Every row comes from one small tree of marks. Brackets hold a mark, then the marks that hang from it, in alphabetical order. Every link used is in the known rows. Which tree was each row made from?
Known rows
{R {W {G {T L}}} Y}: [-2.44  1.13 -2.82 -1.51  3.28 -2.73 -2.95 -5.33 -1.96  2.10  1.31  1.40
  0.96  2.79  2.71  4.03  0.37 -6.15  1.91 -1.73 -1.65  3.40]
{G {T {L {X Z}}}}: [ 7.41  0.16 -0.27  1.17  0.55 -3.78 -5.10 -6.64 -1.93 -1.93 -0.59  1.93
  0.33  1.75 -0.75  0.85 -0.48 -2.98  2.19 -4.71 -2.06  1.09]
{W G}: [-3.72 -1.75 -1.12  0.60  1.61 -3.63  1.04 -1.15 -3.16  0.25 -0.82 -0.25
  0.29  0.03  1.12  1.12  0.13 -0.91  2.24  1.51  0.69  1.91]
{T {G {W R}} {L {X Z}}}: [ 4.77  2.78 -0.53  1.36  1.06 -4.54 -5.43 -8.70 -2.70 -3.39 -1.62  1.42
 -3.04  3.21  0.90 -0.57 -2.66 -4.41  3.47 -2.84 -1.22  1.23]
{T G {L X}}: [ 4.46  1.03 -1.08  2.97  1.31 -2.91 -2.32 -6.59 -1.64 -0.93 -2.02 -0.47
 -4.23  0.85 -1.48 -0.16  0.42 -1.81  4.02 -3.86  0.18  0.68]
{L {T {G W}} {X Z}}: [ 4.87  2.45  1.74  0.32  1.02 -2.88 -4.43 -6.17 -2.32 -3.15  2.46 -0.32
 -1.96  2.17  2.13 -0.20  0.04 -1.29  3.05  0.12  1.33  0.51]
{Y {R {W G}}}: [-5.50  0.83 -1.04 -0.01  1.30 -3.98 -2.29 -2.05 -2.68  0.39  1.67 -2.82
  0.82 -1.35  1.73  1.31 -1.41 -1.21  3.16  2.95  1.83 -0.93]
{X {L T} Z}: [ 4.19 -3.91 -0.59 -0.65  0.56 -4.23 -2.04 -0.79 -0.37 -1.72  4.71  0.17
 -0.72  0.10  0.53  0.76  0.84  1.18  1.69  1.30 -0.29  3.02]
{W {G T}}: [-2.07 -0.78 -0.81  0.30  1.91 -3.89  0.92 -2.12 -3.87  0.65 -1.08  0.87
  2.59  1.63  1.20  2.07  0.67 -2.12  2.15 -0.29 -0.89  2.04]
{G {T {L X}} {W {R Y}}}: [ 6.36  4.35 -0.85  0.19  0.92 -4.25 -5.82 -8.24 -3.13 -0.91 -2.28  3.63
  3.89  5.09  4.53  3.57 -1.73 -3.20  2.37 -4.12 -1.33  3.05]
{R {W {G T}} Y}: [-4.23  1.27 -2.12 -2.15  2.68 -2.68 -2.04 -3.94 -3.14  2.02  3.24  0.58
  1.35  2.24  3.70  4.18  0.15 -4.88  0.60  0.01 -0.23  2.60]
{R {W {G T}}}: [-3.14  0.79 -0.57 -0.70  2.73 -3.10 -1.66 -3.69 -3.67  1.92  1.06 -1.48
  1.31  1.96  1.92  3.08 -0.97 -4.52  2.06  0.28 -1.55  1.03]
{A {X {L T} Z}}: [ 2.09 -3.28  0.48 -0.38  0.28 -4.87 -0.45  0.26 -0.18 -1.61  2.45  0.27
 -1.55 -0.45  1.49 -0.75  0.81  0.82  0.77  1.69  1.89  3.44]
{A {X L Z}}: [ 0.80 -3.69 -0.15  0.15 -0.31 -5.31 -0.73  0.32 -1.07 -2.06  2.48 -0.53
 -2.51 -1.14  0.38 -1.01 -0.44 -0.24 -1.03  0.53  1.21  1.99]
{A X}: [-1.18 -0.53  0.92  1.08  0.27 -3.97 -0.18 -1.00 -2.01 -0.47 -1.79  0.09
 -0.27 -0.55  0.93 -0.38  0.60  0.28 -0.52  0.97  2.07  0.70]
{G T {W R}}: [ 2.66  3.64  1.06 -0.42  0.85 -4.82 -3.70 -5.20 -4.44 -0.51 -2.29  2.38
  5.85  4.56  3.50  3.27 -1.67 -2.05  0.89 -0.70 -2.97  0.83]
{T {G W} {L {X Z}}}: [ 5.02  2.77  0.31  1.47  1.45 -3.22 -5.88 -8.11 -1.93 -3.30 -0.42  0.07
 -3.64  2.14 -0.17 -0.61 -1.18 -4.20  2.60 -3.46 -1.99 -0.43]
{L {T G} {X Z}}: [ 4.68  0.20  0.43  0.70  0.59 -2.98 -2.71 -5.02 -2.03 -2.71  2.60  0.11
 -3.51  0.65  0.42 -0.86  0.94 -0.34  3.52 -0.44  2.77  1.68]
{Z {X {L {T G}}}}: [ 5.25 -0.92 -1.72 -0.13  1.55 -2.97 -0.30 -2.16 -1.97 -0.67  3.41  0.33
 -1.36  1.41  0.72  2.56  3.48  3.25  3.44  1.92  1.66  3.34]
{G W}: [ 0.61  2.24  1.62  0.41  0.93 -3.19 -4.01 -3.50 -2.88 -0.94 -0.60 -0.43
  2.56  1.74  1.85  1.87 -0.57 -0.68 -0.12  0.93 -1.96 -1.30]
{A {X {L {T G}} Z}}: [ 1.16 -2.41  0.09 -0.13  0.79 -5.02  0.88 -0.59 -0.40 -1.79  2.85  0.13
 -3.54 -0.08  0.51 -1.33  1.67 -0.31  1.32  1.07  2.00  3.05]

Write each row's tree
[ 5.53  1.19 -0.60 -0.43  1.99 -2.81 -1.90 -3.05 -2.23 -1.24  3.16 -0.19
  0.03  2.67  2.16  3.05  2.65  2.48  3.16  2.43  0.14  2.39] | {Z {X {L {T {G W}}}}}
[-4.95 -1.38 -3.49 -0.94  1.15 -4.80  1.21 -1.79 -3.73  0.18 -0.41  3.22
  1.01  1.31  4.21  2.23 -0.63 -1.56  1.96  1.63  2.91  5.67] | {W G {R Y}}
[ 0.08  0.36 -2.66 -1.59  2.46 -2.71 -5.18 -6.74 -2.29  0.10  3.56  0.86
 -1.21  2.36  3.04  2.75 -1.34 -6.79  2.16 -2.52 -0.21  3.45] | {R {W {G {T {L {X Z}}}}} Y}
[-0.52  3.42  0.14  0.21  1.22 -4.47 -1.62 -4.97 -4.08 -1.10 -1.67  0.92
  0.33  2.92  1.84  1.00 -0.95 -2.11  1.60  0.42 -1.05 -0.03] | {T {G {W R}}}
[ 2.29 -0.39 -1.49  1.83  2.21 -3.52 -0.92 -4.76 -2.90  0.24 -2.64  0.73
  0.75  2.11  1.03  1.66 -0.28 -2.73  4.67 -3.08 -0.45  2.95] | {W {G {T {L X}}}}
[ 6.29 -1.82 -1.53 -0.13  1.00 -2.89 -1.63 -1.18 -1.67 -0.58  3.31  0.38
  0.84  0.90  1.70  3.06  2.76  4.42  2.89  2.79  1.48  3.74] | {Z {X {L T}}}
[ 3.33 -2.70 -0.93 -0.60  1.08 -4.24 -0.79 -1.66 -0.61 -1.86  4.89 -0.04
 -2.94  0.40 -0.46  0.22  1.58 -0.12  2.47  0.53 -0.19  2.73] | {X {L {T G}} Z}
[ 3.06 -0.53 -0.52 -1.12  1.06 -5.32 -1.92 -3.12 -1.82 -2.15  3.35  1.03
 -1.10  2.64  2.10  0.86 -0.48 -1.11  2.65  1.33 -0.76  3.19] | {X {L {T {G {W R}}}} Z}
[ 3.84  3.08 -1.56  0.27  1.00 -4.19 -5.59 -8.65 -2.37 -3.30 -0.16  2.76
 -3.00  3.26  2.23  0.33 -1.87 -4.85  2.59 -3.22 -0.18  2.33] | {T {G {W {R Y}}} {L {X Z}}}
[ 4.66  3.67  1.81  1.48  1.53 -2.47 -2.89 -5.74 -2.52 -1.15  0.36 -1.17
 -0.88  2.47  2.76  0.96  0.66  0.27  4.30  0.04  2.08  0.61] | {L {T {G W}} X}
[-0.27  1.96 -1.10  1.18  1.69 -3.87 -4.04 -5.57 -2.38  0.35  0.21 -2.30
  0.91  0.24  1.74  1.85 -1.95 -2.88  5.51 -1.21  1.11  0.01] | {Y {R {W {G {T {L X}}}}}}
[ 1.07 -0.13  0.61 -0.73  0.82 -5.94 -0.41 -2.08 -1.56 -2.24  1.28  1.21
 -1.66  2.09  2.86 -0.76 -0.60 -1.17  1.81  1.83  1.32  3.45] | {A {X {L {T {G {W R}}}} Z}}
[ 0.51  3.78 -0.34 -1.16  1.77 -3.62 -1.70 -4.79 -2.24 -0.57  0.13  2.93
  1.63  3.57  4.19  2.35  1.84 -0.94  2.66  1.48  1.07  3.33] | {L {T {G {W {R Y}}}}}
[ 3.52  3.99 -0.01  0.24  1.13 -3.28 -2.83 -6.34 -2.90 -1.19  0.76  1.37
 -0.26  3.47  5.14  1.95  0.25 -0.02  3.95  0.31  3.76  3.36] | {L {T {G {W {R Y}}}} X}
[-3.18 -0.23 -3.29 -1.51  1.36 -5.07  0.98 -2.87 -4.42  0.55 -0.65  4.32
  3.20  2.93  4.29  3.32 -0.17 -2.74  2.01 -0.32  1.34  5.66] | {W {G T} {R Y}}
[ 6.06 -1.22 -0.79  1.73  0.25 -3.39 -5.47 -5.79 -1.10 -2.68 -0.45  0.62
 -2.55  0.06 -0.84 -0.41 -1.26 -1.68  2.25 -2.91 -0.51  1.30] | {T {L {X Z}}}
[-0.37  2.63 -0.58 -0.99  0.45 -4.36 -3.84 -4.19 -3.39 -1.03 -0.28  2.55
  3.36  2.93  4.62  2.97 -1.33 -1.16 -0.27  1.00 -0.13  1.98] | {G {W {R Y}}}
[-2.32  1.83 -1.33  0.23  2.28 -4.10 -3.21 -4.33 -2.11  0.66 -0.39 -1.12
  2.12  0.42  0.88  2.18 -0.76 -3.49  4.60 -0.23 -0.88  0.03] | {Y {R {W {G {T L}}}}}
[ 1.58  3.79 -0.32 -1.64  0.73 -4.72 -3.93 -5.33 -4.06 -0.62 -0.70  3.89
  5.88  4.69  4.70  4.05 -0.85 -2.75 -0.19 -1.11 -1.81  2.11] | {G T {W {R Y}}}
[ 1.34 -0.14  1.34 -0.51  1.17 -4.77 -0.93 -1.55 -0.78 -2.18  2.43 -0.16
 -2.15  1.33  1.82 -0.83  0.69 -1.06  1.17  1.40  0.66  2.09] | {A {X {L {T {G W}}} Z}}
[ 5.42  1.30 -1.26 -0.69  1.55 -3.96 -1.58 -3.48 -2.92 -1.27  1.90  1.26
  0.76  3.63  3.44  3.11  1.23  2.32  3.99  2.69  0.85  3.90] | {Z {X {L {T {G {W R}}}}}}
